Each row comes from the steps of one path. Every step used is in the known rows, and no mark comes twice. Write the path behind each row, first mark first.
(in the rows, 128 means zero)
Known rows
difoz-popatot: [186 128  75 122 109 122 135 123 111  94 133 131  84 120 137 118 165 169
 140 142 115 156 137 135 104 113 161 127 114 161 129 123  77 119 137 109
 107 126 101 120 143  95 116 129 131 120]
fofeg-piput-difoz-popatot: [114 137  85 139 136 105 145 145  90 143 110 129 130 119 112  94 106 143
 142 122 115 127 155 124 155 141 187 122 124 118 163 164 204 128 132 126
 137  67 117 139 116 150  95  99 153 141]
pive-popatot-difoz-piput: [124 137  75 108 119 124 131 115 127 122 162 131  88  93 117 174 148 138
 125 126 110 150 124 129  92 134 105 127 119 149  99 138 126 138 129 133
  95 185 161 131 154 119 139 191 127 166]
popatot-difoz-piput-fofeg-zimo: [ 46 100 190 145 126 155 128 171 138  91 125 110 104 106 131 121 145 150
 137 139 113 163 128 138 127 158  89 123 110  88 107 100 143 145 128 123
 102 204 135 119 179 161  85 161 133 192]
sozuz-pala-difoz-popatot-pive-raneve: [215 149 201 138 123 214 116 115 128 164 103 138  77 130 133 159 167 176
  69 126 109  97 101 114 135 125  78 132 116 136 116 125  59 118 138 120
 108 135 145 102  78 135 116 179 138 112]
zimo-fofeg: [213 121 139 134 120  99 113 138 131 116 111 132 126 141 129 119 125  86
 200 134 134 166 100 132  89 128  99 126 133 139 112 112  52 112  99 128
 162 160 115 142 138  74 161 136 115  70]
sozuz-pala-difoz-pako: [196 135 213 134 122 198 107 117 153 188  71 142  93 145 124 145 159 138
  36 109 121  76 105 115 136 116  99 138 123 149 115 132  96 114 125 112
  77  91 169 103  79 103 113 188 129 118]
pive-raneve: [100 127 168 114 138 125 124  92 116 107 199 122 159 140 117 154 127 141
 113 130 142 126 118 120 149 155  94 125 144 147  83 121 119 151 103 119
 170 154 115 123 134 143 132 176 119  99]
pala-sozuz: [114 107 171  96 132 159 120 114 155 138 182 129 135 127 145 105 138 149
 179  98 139 140 114 115 122 112  53 132 140 108 122 176  73 144 105 116
 105  59 130 116 105  84 155 143 133 107]
sozuz-pala-difoz-popatot-pive: [222 147 175 141 120 211 116 125 143 167  85 141  68 132 136 142 168 174
  83 123 107 101 107 112 128 122  79 134 115 129 131 123  56 111 140 117
  85 121 152 105  74 120 118 167 142 112]
pive-popatot-difoz-pako: [ 95 135  70 100 110 148 130 101 128 154 135 136  96 104 111 171 142 102
 111 113 107 133 125 126  85 118 145 130 126 152 108 148 141 131 136 129
  76 149 160 132 170 114 123 203 114 148]
popatot-pive-raneve: [  4 136 116 123 155 154 138  79 132 129 127 124 138 156 135 105 140 143
 164 128 144 143 127 100 142 159  92 126 154 109 115  99  55 131 124 148
 126 180 106 147 121 162  99 166 130  64]
sozuz-pala-difoz-popatot-raneve-zarid: [239 161 222 145 112 209 110 108 142 169 106 149  71 136 133 180 160 145
  54 118 104  99 120 119 145 110  91 133 109 137 118 136  66 121 129 112
 106  97 140 110  90 130 128 164 129 121]
raneve-popatot: [124 151  65 105 135  88 119 128 154 105 143 131 145  93 140 153 107 110
 107 110 141 129 103 114 110 142 167 139 130  95 121 115 136 127 107 128
 110  84 132 133 132  53 148 192 131 105]
pive-popatot-difoz-piput-zimo-fofeg: [142 132  90 108 104 117 123 132 118 131 150 131  87  95 113 199 144 132
 160 127 107 147 129 139  80 121  97 126 116 159 102 133 127 136 130 140
 111 206 146 135 145 125 141 167 123 159]
zimo-piput-difoz-popatot-pive: [ 97 133  84 142 112  94 144 151 109 118 110 115 123 129 147 119 124  67
 196 134 125 106 178 126 105 113 130 118 133 130 163 162 139 114 151 146
 163 116 115 134 125 147 133  36 134 152]
pako-difoz-piput: [214  89  99 136 156 120 113 108 147 103 144 129 155 149 140  96 146 145
 145 148 165 135 120 136 138 120 151 130 136 165  99 105 134 128 136 134
 138 173 124 119 121  88 152 112 122 134]
zimo-fofeg-piput-difoz-popatot-pive-raneve: [167 134 148 147 133 100 128 135  80 142 104 129 128 131 120 112 106  91
 201 138 122 162 123 133 108 130 150 119 131 123 135 135 100 112 124 147
 191 150  95 147 137 130 118 100 130  83]
zarid-raneve-popatot: [123 143  42 105 166  66 144 153 149 137 152 148 176 115  97 131  86 147
  84 115 108 173 147 118  97 148 205 134 129 136 149  94 128 134 131 123
  99 114 129 124 121 132 145 191 133 101]
vefe-fofeg-zimo-piput-difoz-pako: [ 55 121 146 132 130 121 161 136 129 122 133 102 183 120  98  67 114 120
  62 157 135 123  90 149 173 127 111 136 122 106 169 150 192 110 146 122
 116  90 183 107 188 180 120  68 120 190]
piput-zimo: [ 62 109  92 107 104 128 118 150 141 132 105 129 138 148 124 172 135 169
 191 106 139  89 166 132 142 133  98 131 130 141 138 119 172 144 120 120
 115 145 106 140  68 155 122 117 130 123]
sozuz-pala: [214 126 167 134 124 157 116 123 173 143 120 131 121 149 118 114 120 157
 106 113 125  94  83 110 153 136  72 132 130 143 111 129  82 129  98  98
 101 101 154 104  82 112 121 178 140 129]
raneve-zarid: [106 144 147 125 100 118 137  78 167 101 132 144 135 153 138 172 111  86
 144 108 136 144 155 140 141 140 154 130 139 137 118 121  80 131  83 116
 116  98 123 165 124 117 170  99 121 101]
sozuz-pala-difoz-piput: [228 137 220 143 132 173 109 129 152 154 102 137  86 134 129 149 160 173
  40 124 124  92 105 115 141 127  61 134 116 150 107 124  87 121 120 118
 100 119 171 101  64 111 128 164 142 133]
pako-difoz: [194  91  66 127 148 160 113 102 155 124 138 134 171 150 136  93 129 126
 187 134 157 120 110 130 141 135 154 131 144 141 112 117 142 131 132 128
 136 158 116 126 123  97 162 128 118 108]
zimo-piput: [121 124  71 128 128  89 135 149 134 109 159 120 153 149 135 111 112  82
 155 149 146 112 149 133 129 136 128 124 138 141 136 149 136 124 124 137
 150  98 141 124 124  95 164  46 125 142]
fofeg-zimo-piput-difoz-popatot-raneve: [ 50 123 159 135 115 121 144 152 116 108 161 114 152 131 140 113 132  96
 107 157 134  96 127 130 121 101  64 115 126 106 152 144 161 136 137 129
 146  63 134 132 156 165  64  21 121 167]
sozuz-pala-difoz: [220 141 198 138 130 199 110 131 158 168  95 141  98 137 127 153 151 149
  73 116 116  84  97 108 147 135  57 136 122 132 116 133  89 121 117 112
  98 105 169 106  64 114 136 177 140 115]
fofeg-zimo-piput-difoz: [ 37 113 151 130 115 110 146 158 132  99 148 110 172 131 139 108 117  97
 123 153 144  91 117 128 120 125  49 116 136 104 153 143 166 134 121 127
 143  64 154 135 137 145  85  18 127 165]
piput-zimo-fofeg: [129 108 124 116  97 113 108 161 129 134  92 131 128 151 122 175 127 134
 231 115 137 111 149 144 112 119  97 127 127 144 133 113 131 130 114 127
 146 174  97 143  81 135 143 102 120 102]
sozuz-pala-difoz-piput-zimo: [206 134 218 138 122 172 106 143 151 162  96 139  86 136 128 171 163 185
  62 120 124  75 117 119 148 120  60 135 114 150 113 124 107 125 124 117
  96 125 163 102  45 127 127 155 142 139]
pako-difoz-popatot-raneve-zarid: [223 117  90 135 131 177 112  77 128 128 156 146 135 150 141 128 148 113
 156 141 137 142 140 142 136  99 198 129 126 150 115 121 105 130 151 132
 143 150  78 125 160 119 140 110 106 115]
piput-fofeg: [148 107 110 112 120 145 135 139 130 118 134 103 117 127 141  47  73 157
 108 116 112 147  92 133 141 146 155 131 139 100 134  96 119 141 121 123
 141 165 120 113 150 103 182 142 121 132]
difoz-piput: [139 118 139 129 142  62 129 124 138  83 143 120 109 136 135 107 157 169
  94 141 152 153 136 131 128 124 106 128 128 170  96 108 103 130 114 125
 109 142 139 127 114  98 121 132 136 137]
popatot-raneve-zarid: [ 68 167 188 140 133 146 122  64 149 146 152 149 134 166 134 164 125  66
 100 109 132 141 164 122 173 118 134 129 132 121 107 130  91 146 108 132
 133  88  94 158 156 169 126 146 103  90]

Write each row's path
[ 60 110 123 121 125 118 143 151 141  91 179 113 172 142 137  99 127 114
 103 169 150 103 101 131 121 129  67 120 134 108 145 125 134 133 116 123
 126  69 160 129 146 116  93  15 123 155]	fofeg-zimo-piput
[ 89 152 170 144  98 121 133 107 110 133  90 134  95 116 138 160 141  84
 161  97 104 124 181 120 132  96 122 121 125 127 141 161 145 133 138 123
 158 108  82 153 146 193 105 139 127 131]	piput-difoz-popatot-raneve-zarid
[123 153 132 129 134 201 127 111  94 144 103 139  68 115 148 163 199 161
 102 141 114 138 152 116 108 125 117 133 116 117 129 119  74 112 167 142
 106 157 117 133 114 127 131 138 129  82]	pala-difoz-popatot-pive-raneve
[ 91 136 182 116 139 118 118 123 112  96 197 111 143  93 127 186 108 131
  83 125 131 142 112 127 129 161 147 128 125 104  80 105 148 154 114 134
 169 190 113 111 180 132 137 222 123 147]	pive-raneve-popatot-difoz-piput-fofeg
[ 72 120  70 123 142 118 129 158 115 152 124 132 159 149 101 117  97 173
 148 124 139 104 153 133 179 154 183 130 127 118 158 140 212 142 119 130
 119  81 119 138  74 145 106  80 144 129]	fofeg-piput-zimo
[ 26 109 163 126 112 110 144 150 129 112 135 111 168 139 137 103 126  95
 102 152 148  83 122 130 112 106  83 118 137 113 151 143 171 130 126 126
 126  55 154 134 149 141  70  23 120 167]	fofeg-zimo-piput-difoz-pako
[ 57 126 142 136 134 117 160 146 134 111 150  99 188 112  99  64 106 133
  85 159 131 130  83 146 177 141  84 134 122  92 169 150 190 117 141 121
 134 105 181 110 174 191 130  63 126 190]	vefe-fofeg-zimo-piput-difoz
[ 40 140 117 120 126 125 112 139 152 124 106 135 130  91 134 181 132  72
 114 102 129 131 130 121  98 137 197 139 121  86 115 120 159 123 122 127
  71 109 132 130 175  80  95 244 124 132]	raneve-popatot-difoz-pako
[205  75 122 127 147 139 119 119 137 100 159 113 154 138 145  60 122 161
 107 156 157 137  90 148 135 116 156 128 137 136 110  88 140 136 141 137
 154 186 127 108 148  99 154  88 118 154]	pako-difoz-piput-fofeg-zimo
[182 128 142 147 135  86 124 154 104 141  92 131 143 134 114 105  92  78
 204 129 126 152 117 133 114 134 137 122 134 120 136 145 127 113 108 135
 180 125 113 147 127 112 139 100 130  90]	zimo-fofeg-piput-difoz
[173 125 152 144 132  86 123 144 101 157  79 134 138 141 113 104 100  62
 177 126 129 146 123 136 107 118 162 123 135 132 138 145 132 108 115 136
 163 110 115 147 136 101 121 111 123  94]	zimo-fofeg-piput-difoz-pako
[112  97 142 108 117 155 143 146 129 110 157  97 135 122 143  37  79 166
  72 136 117 136  60 138 131 136 116 126 136  80 144  86 127 146 119 121
 133 137 134 115 166 119 140  99 120 152]	piput-fofeg-zimo
[102 143 206 119 116 123 131  67 130 102 197 132 157 150 123 201 113 108
 117 124 144 135 139 137 158 149 127 124 145 150  82 121  98 151  86 116
 171 143 106 143 142 151 157 138 114 100]	pive-raneve-zarid
[246  95  55 129 130 161 116 107 127 111 139 135 137 136 138 100 149 148
 175 146 139 137 117 143 118 113 184 130 127 157 120 121 116 121 152 123
 132 166  97 115 141  86 147 113 119 120]	pako-difoz-popatot
[132 130  94 140 105  81 139 162 108 111 120 115 128 125 142 134 119  76
 182 134 124 101 173 134 112 112 129 118 129 144 155 170 162 119 144 133
 176 106 122 127 131 134 143  43 132 163]	zimo-piput-difoz-popatot
[ 74 123 128 128 141 141 156 129 144 109 153 103 179 112  96  53 118 172
  65 159 133 152  60 142 183 150  83 140 120  96 152 126 158 120 129 111
 103 111 180 110 173 175 125 113 125 162]	vefe-fofeg-zimo
[157 112  83 124 123 104 137 163 122 111 166 101 142 142 146  70  69  95
 126 144 128 121 122 145 131 139 165 124 138 114 146 129 134 130 134 139
 172 131 136 108 150  96 199  39 120 162]	zimo-piput-fofeg
[107 141  53 105 113 150 130 114 132 137 157 134 101  92 112 171 137 124
 150 118 101 140 115 121  94 144 102 128 125 135 110 147 133 137 125 129
  95 169 156 135 152 124 141 197 126 147]	pive-popatot-difoz
[118 132 126 134  96 109 138 136 109 120  81 124  96 104 136 137 146 113
 180 104 107 118 161 118 105 108 109 122 127 136 144 154 157 125 140 118
 143 125 101 141 129 162 107 142 140 137]	piput-difoz-popatot
[ 67 136 114 139 106 124 143 127 112 125  56 125  90 111 143 116 149 118
 199 104 108 124 165 111 106 112 105 120 132 118 157 145 126 118 149 128
 131 141  96 150 124 177  94 138 141 120]	piput-difoz-popatot-pive
[153 158 135 131 108 142 129  84 113 116 154 146  83 139 140 154 157 119
 112 129 111 162 166 137 134  93 178 127 113 152 121 129  62 130 136 119
 121 103  77 136 171 143 110 134 113 115]	difoz-popatot-raneve-zarid
[142 176  82  98 117 125 131  50 130 162 193 146 112 128 122 178 111  88
  72 111 114 136 132 126 126 102 138 130 134 152 104 146  99 145 117 141
 123 106 133 152 153 130 165 159 102 113]	pive-popatot-raneve-zarid
[ 87 131  81 130 149 124 150 142 121 147 134 115 176 125  74  70  88 182
 106 138 128 141 111 148 218 168 172 143 115 103 172 152 221 121 140 123
 116 113 159 110 125 189 148 111 139 168]	vefe-fofeg-piput-zimo
[ 58 139 117 125 128  97 110 160 149  98 128 129 124  80 135 204 133 121
 137 111 131 135 142 125 110 146 150 135 109  86 113 111 170 137 121 132
  96 147 126 130 144 102 108 210 138 155]	raneve-popatot-difoz-piput-zimo
[ 50 157  53 112 147 110 128 112 158 119 114 133 136 105 151 127 111 112
 125 108 142 139 108 100 104 142 162 139 139  76 136 104  95 119 123 146
  92 113 124 149 129  75 127 190 135  75]	raneve-popatot-pive
[198 102  33 129 143 179 123  97 132 120 115 135 129 141 147  85 155 145
 199 146 139 146 122 133 115 113 187 129 133 137 133 108  88 115 164 137
 120 182  95 125 136 103 128 108 123 101]	pako-difoz-popatot-pive
[220  79 116 132 137 117 103 127 140 114 128 130 154 152 136 128 143 150
 188 145 165 124 132 152 123 108 145 128 132 165 105 103 140 130 139 142
 154 203 107 122 105 103 158  84 118 131]	pako-difoz-piput-zimo-fofeg
[153 107 169 127 120  56 114 149 128  98 114 121 107 143 131 158 151 170
 153 137 152 136 153 149 116 108  98 125 121 177 105  98 115 131 119 135
 136 183 114 131  89 118 130  91 129 140]	difoz-piput-zimo-fofeg
[ 66 130 197 115 137 124 120 125 111  88 209 110 152  92 129 179 110 138
  68 135 133 137  94 129 131 158 127 126 124  98  83 100 154 157 114 129
 164 177 118 111 185 137 117 201 121 156]	pive-raneve-popatot-difoz-piput-fofeg-zimo
[ 41 119 163 131 106 105 131 114 127 159  45 128 124 136 127 128 134  69
 135  83 131  90 166 115 118 102 134 126 145 147 136 157 181 122 130 119
 118  95 123 146 134 153  90 165 124 127]	piput-difoz-pako
[ 78 148  29 106 169  81 151 139 150 148 133 149 170 122 104 114  89 152
 100 114 111 180 152 110  95 151 204 133 135 118 161  83  98 126 140 139
  88 134 123 134 118 148 131 185 136  79]	zarid-raneve-popatot-pive
[ 74 133  95 143 149 100 142 143 110 151 106 129 159 127 109  85  89 121
 144 113 125 116 144 116 171 154 162 125 136 102 162 164 221 133 120 130
 142  64 128 144 104 153 102 110 150 130]	fofeg-piput-difoz
[ 83 135 110 141 115  91 143 143  99 116 134 112 130 130 144 137 120  75
 180 140 126 104 176 127 115 118 129 116 136 134 150 163 147 123 150 142
 186 128 112 133 133 157 130  45 130 150]	zimo-piput-difoz-popatot-pive-raneve
[213 130 136 149 123  89 125 153  93 135  98 134 126 127 119 109 106  86
 195 134 119 161 122 140 103 122 154 121 125 125 142 144 117 111 118 135
 176 124 106 144 134 108 134 100 130  97]	zimo-fofeg-piput-difoz-popatot
[175 132 123 147 131  98 130 145  92 142  76 133 121 130 125  96 106  88
 210 133 119 166 121 132 101 125 156 120 129 117 150 137  99 106 126 145
 168 138 103 150 134 118 120  91 133  85]	zimo-fofeg-piput-difoz-popatot-pive
[137 141 168 135 145 141 120 134 120 129 107 135  84 121 144 159 193 163
  60 140 137 131 151 120 123 129  87 135 118 134 110 117 122 119 140 141
 106 137 153 133  92  99 146 136 133 112]	pala-difoz-piput
[ 63 127 117 138 142 101 138 133 104 169  88 131 151 139 108  86  96 103
 114 108 131 109 155 119 161 131 204 127 139 125 155 164 222 125 126 130
 118  48 131 141 116 144  81 113 140 135]	fofeg-piput-difoz-pako
[ 69 148 127 140 133 114 150 114  87 142 115 132 135 128 118 120  97 123
 146 121 117 131 162 127 161 139 194 121 132 110 157 160 174 130 132 135
 150  87 104 149 118 179  96  84 148 129]	fofeg-piput-difoz-popatot-pive-raneve-zarid
[218 128 238 138 128 185 116 145 149 148 118 125  87 129 135 121 144 187
  15 133 118  92  75 122 141 120  56 132 115 124 113 111  88 126 124 117
 104 122 176  95  80 117 124 142 139 151]	sozuz-pala-difoz-piput-fofeg-zimo
[187  83 101 128 143 125 108 123 142 114 138 129 152 154 136 124 148 165
 171 140 167 114 138 144 138 111 149 130 132 167 107 106 163 135 142 137
 138 186 111 121  96 116 146  94 123 144]	pako-difoz-piput-zimo
[152 162 145 136 134 198 116 120  96 156 114 145  67 116 144 169 201 142
  79 136 107 133 160 117 120 109 119 135 108 122 124 135 101 119 165 137
 107 118 111 130 129 131 125 155 119  95]	pala-difoz-popatot-raneve
[104 132  81 117 160  79 143 180 139 131 150 139 153 100  99 137  83 155
  85 118  93 190 155 129  97 156 208 131 115 117 145  84 139 138 142 129
 104 173 124 112 153 155 140 210 136 143]	zarid-raneve-popatot-difoz-piput-fofeg
